Each row was made from one walk, in order. Every step used is in the known rows, and no mark comes twice. Write each row's walk.
Known rows
X A S: [-13  17   9   4  -7 -19  10 -24  10   1   7  11  -2   9  19  -5 -25]
J A S: [-19  18  16  -3  -3 -38  13 -34  15  -2  12  25  -1   5  21   0 -18]
Z X: [  6  -5   7  -7  11  16   3   2   5 -13   4 -20 -12 -14 -14 -10   9]
B S: [ -5  12   9 -11  -6  12  -1  -8   4  10  12  27  13 -13  -7  -5  -9]
X A J B: [-12  23 -16  -4   8 -40 -10   8 -11   1  13 -11  -4   8  34  -5 -12]
H B J: [ -1  17  -7   8   6  -5 -25   4 -13  13  12 -16  12 -22 -11 -22   6]
S B J: [-16  26  -2  17  -9 -13 -20  -1 -12  -4  -2  -7   2  -6  10 -16   0]
B X A S: [ -9  39   6   9 -17 -20   7 -28  -5   8  17  10   4   6   6 -17 -21]
Z X A S B J: [-22  38  15  14  -5 -15  -6 -22   3 -15  11 -17 -11 -11  15 -32 -15]
A J: [ -6  -4 -14  -5  10 -26 -15  15  -1   4   8 -10  13  -7  -5 -11   9]
A S B: [-21  25  21  20  -8  -2  -3 -25  13  -7  -2  12   2  -5  24  10  -4]
H A S B X: [-20  49  34  45  -8 -28 -11 -22 -14  -4   8   2   0 -12  14  -2   6]
H A S: [ -8   5  36  28  13 -39  -3 -10   3  -7   1  -3  -7  -8  16   4   0]
S B X A J: [-23  52 -26  12 -19 -20 -15  -1 -22   9  21   1  17   1   2 -23  -2]
Z H A J B: [  0  19  20  30  36 -71 -21  18 -19  -6  -8 -20   2  -1  50  11  23]
X A: [ -5  12 -10  -2 -10  -5   7  -5  -4   3   6   4  -1  10   9  -8 -17]
Z X A J B S: [-11  32   0 -23  15 -12  -7   2  -1  -2  30  -6  -3 -19  14 -20 -14]
A J B X: [ -5  34  -9   1   9 -39 -21   8 -21   6  18 -16   3  -6  14 -10   9]
B X A J: [ -8  31 -28  -2 -10 -33 -10   5 -20  14  25  -5  16   4 -10 -31  -7]

Which walk is each row?
[-20  24  13   2  -2 -64  -1 -29   5  -1  14  12  -1   1  20 -24 -20] : B J A S
[-19  35  11   6   3 -43 -12 -31   2  11  24   8  10 -18  11 -22 -12] : H B J A S
[-26  37  11  18 -18  -6   5 -30   8  -3   4  16   0   7  31   2 -22] : X A S B
[ -7  51   3  14 -12   2  -3 -29  -8  20  28   7  14 -12  -3 -15 -14] : H B X A S
[-24  30  34  46   3 -53 -22 -11 -10 -10   1 -10  -6 -14  26 -13   1] : H A S B J
[-27  42   7  22 -17 -33 -10 -25  -1  -2   6   3   1   3  30 -21 -24] : X A S B J
[ -9  13  11  19  29 -59 -23  21 -18  -7   8 -26  -9  -9  32   3  13] : H A J B
[-12  24   3 -13  13 -25 -18   3  -2   9  19  10  11 -17  20  -2  -3] : A J B S
[ -7  11  -6  -2  18 -35 -18  13  -6  -1   7 -16  -3  -4  28   2   6] : A J B
[-14  20  -6  -5  -3 -51  -4 -11 -10   1  13   6   0   4   9 -26 -13] : B J A
[ -6  35   7  23  19 -62 -26  17 -33   0  18 -25  -4 -12  18  -9  15] : H A J B X
[-19  48  18  23 -17  -3  -6 -30  -1   1   8  11   8  -8   9  -3  -1] : A S B X
[-23  30  17  22  -6 -27 -17 -21   3  -5   0  -2   2  -9  22 -14  -6] : A S B J
[ 14  41   3  20   4   9 -12 -10 -18  19   5   2  27 -14  -4  -3  22] : Z H B X
[-33  42  19  11 -12 -25   8 -41  13  -7   8  31  -1   2  33   7 -15] : J A S B
